Known rows, with every step that occurs
E > W: [  3.5  -9.2  -4.7  12.1   5.2  -0.4  -7.5  21.1  -3.3 -16.3  -7.4 -11.4
   4.7  -2.6   6.7  -7.7 -28.3 -14.1  15.2  -3.4   2.5  12.3  -0.6]
E > H > C: [ 12.8  -9.5   7.4   6.2   2.3   7.4 -16.4   8.3  -0.5 -24.5  -8.8   5.4
   5.3   0.1  -1.6  -4.3 -12.0   9.0  32.1 -23.7 -14.3   5.4  -7.2]
W > C > Y > S > H > E: [  0.7 -39.9  15.0 -10.3   5.7  48.7 -17.9  -8.8  11.8 -29.5  -3.7  -9.3
   5.0 -24.8  -0.9  25.1 -26.6 -16.6  27.6 -14.8 -15.5   4.1 -20.4]
W > C > Y > S > H: [  6.4 -32.5  14.0   5.8   1.4  44.9  -8.9  -5.6   7.0 -27.7  -1.1   3.7
  -1.2 -20.3   6.0   5.7 -22.2  -7.4  13.7 -17.6 -16.9   8.0 -20.3]
W > C > Y > U > L: [-20.8 -18.4   5.6  -1.2  11.9  28.6 -10.7  10.1   9.8 -10.9   5.1 -15.8
   5.7  11.3  38.7   4.3 -39.3 -23.9  15.5   2.6  -1.8   7.7 -43.7]
L > U > Y: [  4.3  -0.3  10.5   8.6  11.9  16.2  -0.3  31.8   9.4 -23.0   0.3  -3.5
   4.3  -2.6  22.7  -6.4 -22.2  -4.4  -7.9  -2.7 -13.8 -18.8  -5.7]
G > U: [ -4.9  -3.2  -1.2   6.4  -5.4   5.9   8.2  14.1   9.7  -8.8 -16.9   2.9
   9.2  -1.8  17.6 -12.1 -24.7  -7.3   2.3  -5.1 -15.9   0.1   2.8]
C > Y > U: [-10.7 -15.0   1.4  -0.4   3.6  18.0  -1.1  17.0  14.8  -9.1  -2.3   7.4
  -3.3 -17.4  28.7   8.8 -41.6 -12.6  11.8  -4.6 -12.9  -3.9 -27.0]
H > E: [ -3.5 -14.5   6.4 -11.3   3.6  13.2 -13.6   9.6   5.0 -15.6  -8.2 -11.7
  11.6 -14.1  -0.8  16.1 -23.1  -7.9  20.3  -3.5  -1.5   4.0  -1.5]
S > W: [ -2.3 -25.4   2.4  14.4  -7.1   9.9  -7.7  24.8   0.4 -11.3  -2.4  -9.5
  -0.5 -14.9   6.1  -3.2 -20.5  -3.9   9.9 -21.9  -8.1  -1.5   0.7]
W > C > Y > S: [  0.8 -34.0   6.9   4.6   2.1  40.3 -28.8   6.9   1.9 -18.5   0.7  -8.8
   0.2 -21.2   8.6   4.3 -18.8 -13.4  10.8 -18.6 -14.0  13.1 -28.9]
S > H > E > W > C > Y > U: [-10.9 -22.6  -3.1 -13.7  10.9  31.6  -5.4   2.3  23.9 -31.2  -9.1 -13.4
   2.9  -8.1  23.0  19.8 -45.4 -40.6  35.0  -3.4  -9.7  -1.3 -31.9]
S > W > C > Y > U: [-17.3 -30.5  -4.0   3.7  -3.6  31.3 -17.1  21.2  15.8 -15.0  -0.9 -11.2
  -7.0 -16.6  31.9   2.5 -29.5 -29.3  13.7 -25.9 -18.7  -7.5 -39.1]
S > G > C > Y: [  0.9 -29.2  -5.0   8.2  -4.2  34.2  -7.8   6.7  11.4 -22.2  -9.0  -8.7
  -2.1   2.6   5.9   6.0 -18.7 -12.8  23.0   9.5  -6.8  14.3 -17.4]
G > U > L: [-13.8  -7.8   4.9  10.1   2.9   4.2  11.2  14.8   7.6  -1.3  -8.4 -12.8
  14.8  19.9  25.0 -11.8 -36.5  -7.4   7.0   6.0  -3.2   5.9  -0.9]
H > C > Y > S: [  7.7 -36.4  -4.5  10.0   5.2  27.2 -24.7  11.3  -4.4 -15.5  -6.8 -15.4
  -6.9 -15.6   7.2   4.5 -19.2   0.3  26.0 -19.8 -17.6   7.6 -26.2]
S > H > E > W: [  4.3 -15.9   3.2  -2.8   8.5   9.4   3.5   5.8   7.9 -27.5 -10.6 -12.4
   9.7  -6.9  -2.9  13.8 -36.6 -15.6  32.3   0.5   1.0   3.2   8.1]
L > U > Y > S > G: [  9.4 -40.4   3.9  14.9   5.8  31.5  11.6  12.7   0.7 -17.9   5.8  -9.3
  15.8 -18.7  17.3  -5.0 -22.7 -21.8   0.1  -1.7 -17.9 -24.5 -17.1]
Y > S > W: [  1.0 -48.6   5.9  16.6  -6.3  21.6  -8.5  17.8 -10.5  -8.4   3.8 -16.0
   4.4 -35.5   2.3  -3.2 -20.4 -12.3  12.4 -34.7 -14.4   1.1  -3.5]
E > H > S: [ 13.8 -28.8  20.2   4.8   8.5   6.7  -8.6   2.2   3.7 -21.3  -0.7  -3.9
   9.6  -7.1 -12.0   1.6 -12.4  12.0  30.4 -17.2 -17.2   2.9   8.2]
H > E > W > C > Y > S > G: [ -1.3 -62.3 -13.2   0.2   3.1  39.8 -29.7   0.6  11.1 -20.8  -4.9 -31.8
  10.3 -17.1   3.5  19.5 -32.4 -47.4  41.0  -0.5  -6.2   5.6 -33.5]
W > C > Y: [ -3.6 -11.5   3.1   1.1   1.8  28.2 -29.1  12.9  13.5 -20.8  -5.9  -2.0
  -5.5  -0.7  13.5   3.8 -17.8  -6.6   8.8  -5.5  -8.4  11.3 -24.6]
L > U: [  4.1  -4.9   5.8   1.1   2.7  -0.9   2.9  16.7   8.2 -18.0  -7.2  -5.9
  11.6  -2.6  16.0   5.9 -15.4  -3.3  -2.3  -1.0 -16.6  -5.4  -8.8]
W > C > Y > S > G: [  2.8 -52.4  -3.4   8.5  -4.3  43.7 -17.6  -5.5   5.7 -17.0  -0.1  -8.2
   5.6 -18.2   8.3   5.8 -19.0 -24.0  17.4  -4.5 -12.5   4.8 -34.8]
S > W > C: [ -4.0 -23.9   1.1   8.3  -7.6  22.1 -20.6  18.2  -1.3 -20.2  -3.1 -18.0
   1.6  -9.8   7.6  -8.3  -7.9 -16.0   7.8 -27.6  -8.9   4.6 -13.6]
Y > C: [  4.9 -12.0   4.3  11.1  -6.0   7.6 -11.3  16.6 -19.4 -17.2  -5.7   0.6
   3.4 -13.6  12.2  -2.7 -21.0   1.1   7.0 -11.3  -3.4  18.5 -12.4]

Rows
[-12.8 -52.7  -2.0  21.0  -2.7  27.4  10.4   3.9  17.3   4.4  -0.6 -13.7
  13.2   4.3  24.7   1.9 -49.4 -19.7  20.8  12.1 -11.5  -3.7 -20.6] => C > Y > S > G > U > L
[ 11.5 -36.9  11.3  11.1   3.7  24.9 -27.6  10.1   4.6 -19.4  -1.4   4.9
  -1.7 -18.3   0.3   7.8 -24.1   6.8  39.6 -32.6 -25.3   4.0 -19.7] => E > H > C > Y > S
[-12.0 -13.1  -0.7  -5.7   3.5  30.7 -14.0  10.5  13.3 -18.5  -4.4  -0.1
  -1.1 -10.9  31.0   3.5 -28.8 -23.9   9.7  -9.9 -13.9   2.1 -41.3] => W > C > Y > U
[  8.4 -34.0  15.2  10.5   1.8  32.8   3.6   0.4   8.4 -19.0   1.1  11.0
  -3.2 -25.1   4.3  10.9 -35.6   4.6  17.1 -13.0 -16.4   2.5  -6.5] => C > Y > S > H
[-19.4 -26.6   3.8  -8.5  19.2  29.6  -2.6   3.1  20.3 -23.4  -0.7 -29.3
   9.8  14.3  29.5  19.9 -55.8 -40.2  40.6   7.7   2.3   3.4 -35.1] => S > H > E > W > C > Y > U > L
[  2.2 -43.5   6.6   3.5  11.0  28.8  -9.4   5.4  12.9 -21.5  -3.3 -13.3
   2.7 -25.3  -1.5  26.2 -49.0 -18.2  38.9  -8.2  -9.4   3.0  -5.1] => C > Y > S > H > E > W
[  4.1 -40.8   7.5   0.2  13.0  42.9 -11.1   5.4   6.2 -32.6  -8.2 -26.6
   2.2 -18.3  -5.4  19.4 -35.2 -26.2  45.2 -12.0 -11.1  20.6  -5.7] => G > C > Y > S > H > E > W
[  6.1  -5.3   8.7  16.6   5.7  16.0  -8.3  36.8  -8.6 -25.2   0.9  -3.6
   3.2  -7.3  29.1  -8.4 -23.1  -3.3  -7.8  -8.5 -15.5  -8.5 -18.1] => L > U > Y > C
[  9.6 -48.4   0.1   7.0  -2.3  37.7   4.7  -8.0 -16.4 -22.0  -5.4 -21.0
  15.8 -18.8  -3.4  -6.2  -6.4 -24.8  20.0  -9.3  -6.5  18.6 -14.1] => Y > S > G > C
[  7.0 -44.7  15.4  10.1   1.0  19.0 -25.3   9.3   5.1 -27.4   0.2 -21.4
   6.6  -7.7  -9.0  -5.3   0.0  -4.8  31.5 -38.9 -24.1  -0.1  -4.8] => E > H > S > W > C
[ 17.6 -45.1  11.0   6.2   4.5  23.5   0.9  -9.7   0.1 -31.3  -6.1 -19.2
  16.3   3.0 -16.8  -2.6   0.5  -5.3  42.7  -8.1 -16.0  12.7   0.1] => E > H > S > G > C
[ -7.8 -28.5   0.1  11.3  -6.5  29.4 -32.0  25.7  16.6 -18.0  -2.2 -12.7
 -10.8  -7.8  13.9   3.0 -19.1 -12.1  13.7 -21.1 -14.5   1.1 -22.7] => S > W > C > Y
[ -3.4 -53.1   5.2  20.2  -5.4  29.4 -19.3  25.8   5.9  -6.3   4.8 -10.6
  -7.7 -34.1   7.3   8.7 -32.5  -6.8  17.7 -29.9 -20.5  -2.5 -12.4] => C > Y > S > W
[  2.2 -37.6  -9.4  17.3   7.8  28.0  16.6  11.5  12.4 -14.8 -10.0 -17.9
   7.0   6.7  12.2 -23.4 -20.2 -12.6  14.6   8.4 -16.5 -23.1  -0.1] => H > S > G > U > Y
[ -7.7 -31.6  -8.5  -0.2  -0.5  36.4   8.1   3.9  11.4 -18.8  -7.3  -7.6
   2.4  -7.0  24.5   5.0 -28.9 -30.5  24.8   4.4 -11.2   5.9 -34.7] => S > G > C > Y > U
[  8.2 -46.9  15.9  15.7   1.5   6.8 -12.4  15.5   7.0 -18.6   2.7 -14.1
   4.5 -14.3 -10.3  -0.4 -13.7   7.1  33.6 -33.1 -22.3  -5.3  10.1] => E > H > S > W
[ -3.4 -43.6  -1.0  -3.2  10.4  35.4 -41.8  13.3   7.0 -22.1  -5.1 -30.8
   5.2 -19.8   4.2  19.2 -31.7 -36.5  33.2 -15.0  -8.5  12.5 -27.7] => H > E > W > C > Y > S
[ 10.5 -55.8 -15.4  13.5  -1.1  32.4 -12.2  -0.5  -0.2 -13.6  -6.5 -15.5
  -0.6 -12.1   5.8   5.3 -20.1 -10.0  32.1  -5.2 -15.4  -0.2 -33.3] => H > C > Y > S > G
[ -9.6 -57.7 -20.3   2.3  -1.5  37.7 -17.5   3.5  22.9 -14.3 -17.1 -30.0
  14.2  -9.6  15.8  11.0 -37.7 -54.3  35.4  -0.4 -18.2  -2.8 -29.7] => H > E > W > C > Y > S > G > U
[-14.1 -14.4   7.6   0.8  11.2   8.9  13.3  10.4  -4.9  -3.7   5.3 -13.7
  16.2   3.9  30.6  -2.0 -40.4 -16.3  12.0   2.0   5.5   4.7 -21.8] => Y > U > L
[  1.8 -39.6   9.1  15.9   5.1  40.3 -17.3  30.6  -1.6 -25.0   8.5 -27.8
   6.0 -20.8  21.1 -13.2 -10.8 -28.8  -4.8 -37.4 -26.2 -20.3 -22.6] => L > U > Y > S > W > C
[  7.5 -22.8   0.8  17.7   8.4  40.2  16.8  10.0  -3.2 -24.9 -13.9  -4.8
   1.0  -7.9  16.3 -29.0 -24.4  -6.3  14.7 -25.5 -24.1 -15.9  -4.1] => G > U > Y > S > H > C
[  7.9 -42.5   3.8  16.7   8.1  54.2   1.0   8.5 -16.6 -25.4   0.7 -17.0
  10.2 -19.4   2.6 -19.1 -14.2 -24.3  15.7 -11.1  -4.0   5.7 -11.0] => U > Y > S > G > C
[ -0.2 -15.3  -5.1  -1.3   5.0  23.3  12.3   2.9  12.4 -22.9 -11.0   3.0
 -10.2  -2.7  25.7   5.3 -34.7  -3.8  28.6  -9.0 -18.6  -6.8 -30.7] => S > H > C > Y > U
[ -5.1 -48.1  -8.1  14.3 -10.7  29.2   8.5   4.1  19.2  -2.9 -10.0   0.9
   7.1 -16.9  18.3   2.9 -38.6 -20.3  16.2  -0.1 -23.2  -8.9 -17.1] => C > Y > S > G > U
[  2.4 -53.3  -7.7  19.8  -2.7  30.1 -27.8  24.3  -1.3 -11.8  -3.4 -25.6
 -12.8 -22.9   7.2   3.0 -20.2  -5.6  30.4 -35.5 -23.3  -1.1 -24.4] => H > C > Y > S > W
[  5.5 -33.8   9.8   3.7  19.0  50.3 -12.7   8.3  -4.6 -37.9   0.3 -24.0
  10.7 -19.5   1.6  -5.2 -29.9 -34.7  26.6 -19.7  -2.6  -1.8  -7.9] => U > Y > S > H > E > W > C
[  0.0 -43.1   9.7  26.0   4.5  38.9 -11.8  33.5 -10.9 -12.4   9.9 -13.4
  -1.0 -35.0   8.0 -17.2 -27.2 -12.4   6.2 -38.4 -11.9 -13.0  -1.7] => U > Y > S > W
[-19.3 -17.6   8.3   3.8  12.6  16.6   2.1  17.8  12.5  -3.1   7.5  -8.8
   3.6   5.4  35.7   9.5 -53.3 -12.2  16.9   6.9  -0.6   1.6 -29.4] => C > Y > U > L
[ 14.7 -56.4  -0.1  14.6  -2.1  30.5 -16.1  -2.7   8.6 -17.8  -1.0   4.7
   3.2 -15.2   0.5   8.7 -25.1  -2.6  46.4 -17.8 -22.8  -3.5 -26.0] => E > H > C > Y > S > G
[  6.1 -25.9  14.6  15.9  11.7  36.6  -8.1  22.6 -12.8 -17.0   7.6  -2.9
   4.7 -28.0   7.4 -15.5 -25.8  -7.8   3.3 -21.1  -5.7  -4.0  -2.9] => U > Y > S
[  3.5 -50.1  15.3  13.0   0.4  27.2 -36.7  16.4  22.8 -26.2   1.7 -16.6
  -6.8  -5.8  -3.3   7.9 -11.8   0.0  36.9 -33.9 -29.7  -2.4 -13.7] => E > H > S > W > C > Y
[ 12.0 -50.3  10.1   9.5   5.2  32.0 -11.3  -3.6  18.2 -30.0  -5.2 -12.5
   2.4   3.9 -11.1   9.5 -10.9  -2.6  47.4  -1.7 -21.3  10.3  -8.7] => E > H > S > G > C > Y
[  7.2 -35.4   3.9  13.3   8.0  36.5 -11.6   2.9   6.3 -30.1  -2.5  -9.1
  -1.4 -13.4   7.8   0.6 -32.3 -20.9  22.8 -16.2 -12.4  11.8 -19.0] => E > W > C > Y > S > H
[-10.2 -57.6  -2.3   4.6  17.4  33.1   9.5  -2.8   6.7 -14.4   1.0 -46.2
   7.9  18.8  21.0   5.0 -27.1 -24.2  40.1  17.9  -5.7  10.5 -36.6] => H > S > G > C > Y > U > L
[ -3.3 -16.9  -5.9  -9.2   8.0  17.2 -29.0  12.2   0.9 -26.7 -12.5 -31.3
  12.5  -1.2   1.7   7.5 -19.5 -33.6  25.8  -5.8   2.5  13.6 -14.3] => H > E > W > C
